Each row was made from one small tree. Brackets hold a mark, then the marks that hang from it, in the order of their numbers. Every link used is in the known rows. Write each row's tree.
Known rows
{Z_746 {Z_157 Z_525 Z_874}}: [-1.926  1.670  1.547 -0.255 -1.001 -0.736 -3.080 -2.424 -2.864  0.359
 -1.180  1.983  2.074  1.465  1.972 -3.761  0.566  1.999  5.196  2.771
  0.670  3.976 -1.358 -1.978 -1.557]
{Z_525 Z_100 {Z_157 Z_636 Z_746 Z_874}}: [-2.189  3.602 -1.120  2.058  1.897  0.838 -2.821 -1.483 -4.305 -0.352
  1.345  1.102 -1.098 -0.512  1.109 -2.819 -3.027 -3.759 -1.265 -0.420
  0.505  1.892 -1.339 -1.044  2.641]
{Z_117 {Z_157 {Z_636 Z_100} Z_746 Z_874}}: [-1.433  3.870  2.090 -1.252  1.170  0.784 -2.869 -2.645 -0.174  0.912
  0.998 -0.728 -1.194 -2.745  0.316  0.377 -2.853 -0.647  0.699 -1.149
  0.965  4.677 -3.525 -2.262  2.205]
{Z_117 {Z_157 Z_525}}: [-0.559  2.920  1.900 -2.031  0.886  1.334 -1.733 -1.458 -2.180 -0.408
 -1.296 -0.151 -0.184 -0.295 -0.703 -0.020  0.240  2.045  1.456 -0.521
 -0.540  4.637 -0.718 -1.709 -0.215]
{Z_525 {Z_157 Z_746 Z_874}}: [-2.948  2.741 -0.133  1.033  1.417  1.885 -2.638 -0.401 -3.854 -1.715
  3.216  1.101 -0.354 -0.102  1.351 -3.322  0.109 -2.405 -0.791  1.677
  1.293  0.935 -0.960 -0.632 -0.518]
{Z_117 {Z_157 Z_525 Z_746 Z_874}}: [-1.465  4.919  1.532  0.400  1.342  1.676 -3.433 -2.346 -2.656  0.951
  0.625  0.187 -0.899 -0.974  0.558 -1.309 -0.733  1.068  1.361  1.091
  0.326  5.367 -3.484 -2.741 -0.588]
{Z_100 {Z_636 {Z_157 Z_746}}}: [-0.109  3.370  1.596  0.306  1.284  1.217 -0.090  0.188 -3.583 -2.660
  3.569 -0.055 -0.055 -0.720 -2.803 -1.337 -1.006 -3.075 -2.104  2.436
 -0.774  1.178 -2.470 -0.730 -2.939]
{Z_874 {Z_157 {Z_525 Z_100} Z_636}}: [ 0.963  4.778  0.910  1.015  0.498 -2.041 -1.287 -0.096 -3.019  1.377
 -3.034 -0.392  1.104 -1.298 -1.196 -2.730 -3.572 -0.825  3.143  0.085
 -0.789  2.439  0.534 -2.019  2.541]
{Z_746 {Z_157 Z_636}}: [ 0.713  0.541  3.003 -1.681 -0.851 -0.130 -1.018 -1.933 -1.854  1.858
 -1.571  1.185 -0.374  0.510  1.330 -0.707  0.155 -0.869  3.968  0.843
  0.126  2.351 -0.407 -0.853  0.560]
{Z_525 {Z_157 Z_636 Z_746 Z_874}}: [-1.897  3.011  0.444  1.955  1.367  2.095 -2.889 -1.141 -3.404 -1.151
  1.900 -0.229 -1.449 -0.438  2.050 -3.298 -0.815 -3.000  0.737  1.860
  1.793  2.097 -1.152 -0.405  1.566]
{Z_100 {Z_636 Z_157}}: [-0.470  2.057  1.736 -0.876  0.380  0.509 -0.048  0.445 -2.590 -3.917
  2.344  0.044  1.109 -0.149 -3.289 -1.819 -0.148 -0.849 -1.464  1.571
 -0.904  1.465 -0.790  0.532 -2.648]
{Z_636 Z_100 {Z_157 Z_525 Z_746 Z_874}}: [-2.502  3.556 -0.059  1.339  1.824 -0.700 -0.638 -1.408 -1.268 -4.276
  2.296 -1.304  2.190 -1.025  0.579 -3.886 -3.566 -2.439  1.107  4.145
  0.174  4.165 -3.497 -2.242 -1.308]
{Z_157 {Z_525 Z_100} Z_746 Z_874}: [-2.071  5.160 -1.043  1.534  1.527 -0.843 -2.496 -2.048 -3.841  0.427
 -0.023  1.282  1.194 -0.316  1.290 -3.283 -3.739 -1.410  0.580  1.156
 -0.295  3.860 -2.943 -2.930 -0.145]
{Z_117 {Z_157 {Z_636 {Z_100 Z_525}} Z_874}}: [-1.886  1.474  1.197 -1.222 -0.544  0.169 -3.070 -1.124  0.623 -1.435
 -0.026 -1.047 -0.499 -2.444 -0.369  0.458 -2.217  2.671  1.892 -3.934
  0.683  4.259 -1.220 -1.008  2.422]
{Z_525 {Z_100 Z_636} Z_157}: [-2.818  1.512 -1.445 -1.005  1.102  0.004 -1.670  0.139 -5.395 -3.098
  2.213  2.272  2.175  1.201 -3.084 -1.032 -0.914 -1.143 -3.173 -2.626
 -0.299 -0.330  1.574 -0.644 -0.625]
{Z_117 Z_157}: [-0.489  2.436  2.581 -3.466  0.379  1.388 -1.413 -0.707 -1.101  0.285
  0.115  0.550 -1.328 -1.186 -1.534  1.014  0.935  1.399 -0.549 -2.004
 -0.890  2.787 -0.709 -0.721 -0.027]
{Z_117 {Z_157 Z_525 Z_636 Z_746 Z_874}}: [-0.576  4.950  2.241  1.425  1.514  2.209 -3.515 -2.962 -2.219  1.480
 -0.776 -1.187 -2.005 -1.448  1.384 -1.169 -1.847  0.453  2.753  1.271
  0.930  6.670 -3.683 -2.519  1.454]
{Z_874 {Z_157 Z_525 Z_746}}: [ 0.780  5.457  1.084  1.382  1.232 -0.334 -1.275  0.531 -3.660  1.499
  0.265 -0.034  0.724 -1.540 -0.868 -2.790 -1.547 -2.361  2.557  2.387
 -0.393  1.016 -1.104 -2.913 -0.686]
{Z_636 Z_100}: [-1.929  0.791  0.448 -4.089  0.077 -1.672  0.324 -0.408 -0.063 -2.556
  0.809  0.065  2.559 -0.840 -0.373 -0.435 -1.602 -0.698  0.104 -1.366
 -0.110  0.941  0.286 -1.167 -0.431]
{Z_874 {Z_157 Z_525 {Z_636 Z_100} Z_746}}: [ 0.638  4.545  1.095  1.068  1.711 -1.511 -0.950 -0.757 -2.293  0.820
 -0.287 -1.821  1.645 -2.265 -0.142 -1.981 -4.256 -3.059  3.715  1.767
  0.803  2.216 -1.180 -3.407  1.895]
{Z_746 {Z_157 Z_525 {Z_636 Z_100} Z_874}}: [-2.061  0.917  1.435 -0.383 -0.666 -1.855 -2.905 -3.555 -1.365 -0.194
 -1.920  0.422  2.945  0.877  2.507 -2.847 -2.103  1.153  6.370  2.199
  1.636  4.987 -1.456 -2.281  0.766]
{Z_874 {Z_157 {Z_636 Z_100} Z_746}}: [ 0.760  4.256  1.715 -0.241  0.854 -1.399 -0.648 -0.044 -1.217  1.578
  1.042 -1.085  0.522 -3.195 -1.004 -0.954 -3.615 -3.869  1.734  0.318
  0.488  0.423 -1.025 -2.475  2.095]

Which tree is each row?
[-2.181  1.710  0.903  0.691  0.392  1.339 -2.804 -0.590 -2.531 -2.319
  0.471 -0.301 -0.446  0.142  1.545 -3.736  0.000 -0.449  1.385  0.982
  1.799  2.365  0.573  0.687  1.742]	{Z_525 {Z_157 Z_636 Z_874}}
[-1.604  4.408  1.099  2.594  1.271  0.893 -2.024 -0.956 -3.837 -3.436
  2.697 -0.284  1.425 -0.080 -1.571 -3.871 -1.771 -1.076  0.381  4.422
  0.194  3.870 -3.464 -1.471 -3.048]	{Z_100 {Z_636 {Z_157 Z_525 Z_746 Z_874}}}
[-4.203 -0.721 -1.888 -0.644 -0.242 -0.610 -1.992  1.037 -1.505 -5.528
  2.677  0.030  2.279 -0.509 -0.080 -1.852 -1.242  0.872  0.463 -2.881
  1.041  0.211  1.552 -0.462 -0.233]	{Z_636 {Z_100 {Z_525 {Z_157 Z_874}}}}
[-1.852  0.571  2.053 -1.828 -1.292 -1.732 -2.489 -2.783 -0.386  0.517
 -0.661  1.131  1.959 -0.057  1.775 -1.959 -1.568  0.368  4.401  0.656
  1.328  3.280 -1.322 -1.393  1.318]	{Z_746 {Z_157 {Z_636 Z_100} Z_874}}
[ 0.002  6.090 -0.264  1.589  1.487 -1.515 -1.938 -0.029 -5.474  1.290
  0.849  1.341  2.313 -1.173 -3.269 -1.908 -3.638 -2.070  0.546  0.442
 -0.784  0.759 -1.338 -3.613 -0.697]	{Z_874 {Z_157 {Z_525 {Z_100 Z_636}} Z_746}}
[ 0.117  4.073 -0.186  1.794  2.450  0.319  0.651 -0.753 -3.753 -2.016
  0.518 -0.266 -0.225 -0.403 -0.770 -2.407 -3.309 -4.363 -1.094  2.725
 -2.005  3.296 -2.471 -1.999 -0.974]	{Z_636 {Z_157 {Z_525 Z_100} Z_746}}
[-0.791  1.293  0.458 -1.305 -0.068 -1.379 -1.260 -2.335 -3.804  1.038
 -1.986  2.583  2.209  1.591  0.418 -1.432 -1.105 -0.152  2.931  0.346
 -1.114  2.835 -0.398 -2.582 -0.841]	{Z_746 {Z_157 {Z_525 Z_100}}}
[-1.058  3.827  2.506  0.020  0.425  1.294 -3.601 -2.552 -1.300  0.263
 -2.205 -1.079 -0.880 -0.841  0.859 -1.788 -1.099  2.968  3.391  0.222
  0.744  6.853 -1.973 -1.415  1.786]	{Z_117 {Z_157 Z_525 Z_636 Z_874}}
[-1.595  1.705  0.298 -1.119  1.333 -1.267  1.038 -0.444 -0.738 -5.464
  0.411 -1.816  2.939 -0.230 -0.798 -2.535 -2.433 -1.471  1.064  2.634
 -0.615  3.633 -0.662 -1.181 -1.258]	{Z_636 Z_100 {Z_157 Z_525}}
[-0.248  3.547  1.459 -0.853  2.421  0.971 -1.476 -2.875 -1.541  0.471
 -0.518 -1.920 -0.493 -1.602  0.401  1.432 -3.154 -1.209  1.869 -0.447
  0.618  5.438 -2.682 -3.414  1.567]	{Z_117 {Z_157 Z_525 {Z_636 Z_100} Z_746}}
[-1.948  3.363  1.275  1.406  0.315  0.097 -1.924 -0.362 -3.102 -4.648
  1.379 -0.337  2.524  0.427 -2.100 -4.438 -0.970  1.177  1.015  3.575
  0.152  4.147 -1.634 -0.254 -2.780]	{Z_100 {Z_636 {Z_157 Z_525 Z_874}}}
[-3.097  1.619 -1.448  2.762  0.313  1.913 -3.815  1.152 -5.329 -4.026
  4.867  0.887  0.381 -0.062 -1.389 -1.920 -0.304 -0.139 -0.760 -1.436
  1.245 -0.274 -0.232 -0.786 -2.328]	{Z_100 {Z_525 {Z_157 Z_746 Z_874}} Z_636}
[-2.590  2.253  0.310  0.114 -0.865 -1.765 -3.784 -2.648 -4.482  0.339
 -0.853  3.439  3.752  1.823 -0.621 -2.976 -1.414  2.070  3.107  0.842
  0.153  3.677 -1.577 -2.658 -1.741]	{Z_746 {Z_157 {Z_525 {Z_100 Z_636}} Z_874}}
[ 1.941  5.564  1.944  2.241  1.334 -0.213 -1.348 -0.292 -3.334  2.291
 -0.799 -1.373 -0.323 -1.865 -0.010 -2.695 -2.844 -2.953  3.763  2.861
  0.423  2.172 -1.285 -2.608  1.289]	{Z_874 {Z_157 Z_525 Z_636 Z_746}}
[-1.524  1.426 -0.336 -0.243  2.346  1.059 -0.728 -0.883 -3.069 -2.337
  2.337 -1.181 -0.089 -0.441  0.954 -0.467 -2.188 -4.647 -0.242  0.193
  1.561  1.060 -0.025 -1.428  1.642]	{Z_525 {Z_157 {Z_636 Z_100} Z_746}}
[-0.520  4.001  1.846  1.074  0.631  0.710 -2.294 -1.714 -1.488  1.306
  0.629 -0.512 -1.764 -1.759  2.340 -2.559 -2.285 -2.423  1.587  1.720
  0.987  3.241 -3.006 -1.010  1.490]	{Z_157 Z_636 Z_746 Z_874}
[-3.545  0.879  0.051 -0.434  0.683 -0.027 -2.349 -1.000 -1.380 -3.703
  0.999 -0.538  1.477 -0.273  1.110 -3.193 -1.424 -0.773  1.194  0.084
  2.111  2.158  0.788 -0.015  2.006]	{Z_525 {Z_157 {Z_636 Z_100} Z_874}}
[-0.892  3.924  1.582  1.469  1.084  1.256 -0.687 -0.283 -1.747 -2.055
  2.781 -0.094 -1.212 -1.611  0.293 -3.782 -1.164 -3.043 -0.813  3.741
 -0.764  2.595 -3.492 -0.321 -1.374]	{Z_636 {Z_157 Z_746 Z_874}}
[-2.563  5.234 -1.078  1.896  1.364 -0.816 -3.293 -2.079 -4.908 -0.269
  1.079  1.702  2.365  0.133 -0.454 -2.928 -3.775 -0.571  0.048  0.847
  0.194  3.623 -3.282 -3.222 -1.460]	{Z_157 {Z_525 {Z_100 Z_636}} Z_746 Z_874}
[-1.737  4.347 -0.070  1.058  0.884 -0.379 -1.475 -0.595 -3.696 -2.168
  2.641  1.832  1.012 -0.883 -2.883 -2.428 -3.380 -2.320 -3.088  0.522
 -1.363  1.807 -3.033 -1.107 -1.499]	{Z_525 {Z_100 {Z_636 {Z_157 Z_746 Z_874}}}}
[-0.914  5.226 -0.307  2.693  1.632 -0.504 -2.666 -2.954 -3.356  1.126
 -1.419 -0.111 -0.210 -0.727  2.198 -3.248 -4.935 -2.090  2.003  1.370
  0.415  5.162 -3.248 -2.721  2.021]	{Z_157 {Z_525 Z_100} Z_636 Z_746 Z_874}
[-3.885  3.577 -1.866  1.471  1.608  0.501 -3.592 -0.730 -6.061 -1.799
  3.749  2.638  1.576  0.284 -1.891 -2.419 -2.013 -2.244 -3.115 -1.037
  0.577  0.496 -1.396 -1.719 -0.722]	{Z_525 {Z_100 Z_636} {Z_157 Z_746 Z_874}}
[-1.752  4.562  0.409  1.551  1.237  0.275 -2.445 -1.804 -3.127 -0.248
  0.628  0.192  0.714 -0.327  2.163 -3.694 -1.802 -0.732  2.248  3.228
  0.825  3.975 -2.989 -2.487 -1.192]	{Z_157 Z_525 Z_746 Z_874}
[-1.287  4.619  2.137 -1.038  0.819  1.874 -3.147 -1.641 -1.650  1.518
  1.905  0.981 -1.921 -2.028 -0.171 -0.422 -0.270  0.334 -0.513 -0.385
  0.058  3.556 -3.615 -1.783 -0.242]	{Z_117 {Z_157 Z_746 Z_874}}
[ 1.466  5.941  0.563  2.285  1.688 -1.306 -1.366 -0.743 -3.908  2.794
 -1.541 -0.333  0.029 -1.920 -0.619 -2.222 -4.529 -3.471  2.455  0.857
 -0.655  2.156 -1.317 -3.089  2.232]	{Z_874 {Z_157 {Z_525 Z_100} Z_636 Z_746}}
[-2.227  2.133  0.335 -0.245 -0.780 -1.757 -3.052 -2.711 -3.547  0.914
 -1.829  3.134  2.587  1.336  1.105 -3.458 -1.213  1.263  3.668  1.090
 -0.427  3.942 -1.362 -2.483 -0.576]	{Z_746 {Z_157 {Z_525 Z_100} Z_874}}
[-1.615  2.206 -0.316  1.056  0.374 -0.532 -2.127 -0.740 -0.620 -1.273
  1.652 -1.176 -0.289 -2.511  1.806 -1.175 -4.464 -1.646  1.923 -1.305
  1.180  2.388 -2.293 -1.702  1.601]	{Z_157 {Z_636 {Z_100 Z_525}} Z_746 Z_874}
[-1.235  2.681 -0.069  3.159  0.096  1.213 -1.981  1.239 -3.278 -4.207
  4.524 -0.079 -0.340 -1.409 -2.333 -2.322 -1.661 -0.624 -0.884  0.342
 -0.425  1.349 -2.510 -0.276 -2.977]	{Z_100 Z_525 {Z_636 {Z_157 Z_746 Z_874}}}
[-2.504  4.109  0.638 -1.023  0.574 -0.026 -3.384 -2.268 -2.215  0.015
 -1.419  1.323  0.686 -0.638 -0.849 -1.541 -1.517  2.961  0.708 -1.640
 -0.872  5.530 -1.879 -2.039  0.836]	{Z_117 {Z_157 {Z_525 Z_100} Z_874}}
[-0.822  2.205  0.561 -1.180  1.820 -0.212  1.371 -0.231 -0.766 -3.539
  3.075 -1.052  0.847 -1.845 -0.850 -1.059 -2.855 -4.843 -1.654  2.021
 -0.871  1.289 -2.411 -1.357 -1.264]	{Z_636 Z_100 {Z_157 Z_746}}
[-1.958  5.408  0.357  0.353  1.767  0.772 -3.441 -2.754 -3.345  1.299
 -0.069  1.271 -0.323 -1.234 -0.215 -0.896 -2.465  0.413 -0.029 -0.711
 -0.463  5.267 -3.615 -3.276  0.571]	{Z_117 {Z_157 {Z_525 Z_100} Z_746 Z_874}}
[ 0.058  3.439  1.351 -0.285  0.424 -2.379 -0.996 -0.250 -1.206 -0.250
 -1.827 -1.968  2.638 -1.784 -0.750 -2.522 -3.392 -0.438  4.464  0.774
  0.677  2.482  0.770 -2.196  1.892]	{Z_874 {Z_157 Z_525 {Z_636 Z_100}}}
[-2.124  0.073  0.007 -1.503  1.144  0.226 -0.679 -0.664 -1.805 -3.492
  0.801 -1.099  1.025  0.036  0.513 -1.142 -1.265 -2.278  0.454 -0.641
  1.427  1.229  1.693 -0.235  1.926]	{Z_525 {Z_157 {Z_636 Z_100}}}
[-2.953  0.180 -1.280  1.212 -0.482  1.329 -2.747  1.722 -2.936 -4.257
  2.179  0.610 -0.238 -0.087  0.280 -2.842  0.810  1.290  0.589 -2.000
  0.635  0.349  1.581  0.678 -0.625]	{Z_100 {Z_525 {Z_157 Z_874}}}
[-0.265  2.955  0.236  0.079  2.238 -0.533 -0.327 -2.489 -1.925 -0.696
 -0.677 -2.261  1.098 -0.832  2.005 -0.715 -4.419 -3.353  2.825  1.638
  1.088  4.027 -1.852 -3.139  1.114]	{Z_157 Z_525 {Z_636 Z_100} Z_746}
[-1.550  1.318 -1.031  3.348  0.589  2.189 -2.960  0.782 -3.644 -2.505
  2.400 -0.738 -2.321 -1.006  1.714 -2.329 -1.217 -1.731  1.118 -1.040
  1.281  1.094 -0.186 -0.158  0.978]	{Z_100 {Z_525 {Z_157 Z_636 Z_746 Z_874}}}
[-0.915  2.719  0.239 -0.982  0.598 -0.923 -0.142  0.084 -3.285 -3.061
  1.271  1.382  1.602 -0.373 -3.815 -1.177 -2.263 -1.492 -3.104 -1.024
 -2.220  1.158 -0.698 -0.251 -1.270]	{Z_525 {Z_100 {Z_636 Z_157}}}
[-2.472 -0.335 -2.273 -0.474  1.105  0.471 -0.597  0.969 -2.664 -4.375
  3.689 -0.233  1.003 -0.774 -0.070  0.130 -1.764 -2.502 -0.767 -2.678
  0.486 -0.794  0.912 -1.525 -0.504]	{Z_636 {Z_100 {Z_525 {Z_157 Z_746}}}}
[ 0.532  6.032 -0.086  1.340  1.414 -1.541 -1.425 -0.010 -4.252  2.042
 -0.238  1.010  1.269 -1.558 -1.594 -2.279 -3.400 -2.815  0.970  0.532
 -1.286  1.043 -1.205 -3.380  0.415]	{Z_874 {Z_157 {Z_525 Z_100} Z_746}}
[-0.708  2.613  1.320  0.463  0.895  0.447 -0.362 -0.153 -3.478 -4.509
  1.027 -0.670  2.009  0.671 -2.572 -2.713 -0.672  0.008  0.497  3.024
 -0.529  3.114 -0.806 -0.404 -3.030]	{Z_100 {Z_636 {Z_157 Z_525}}}
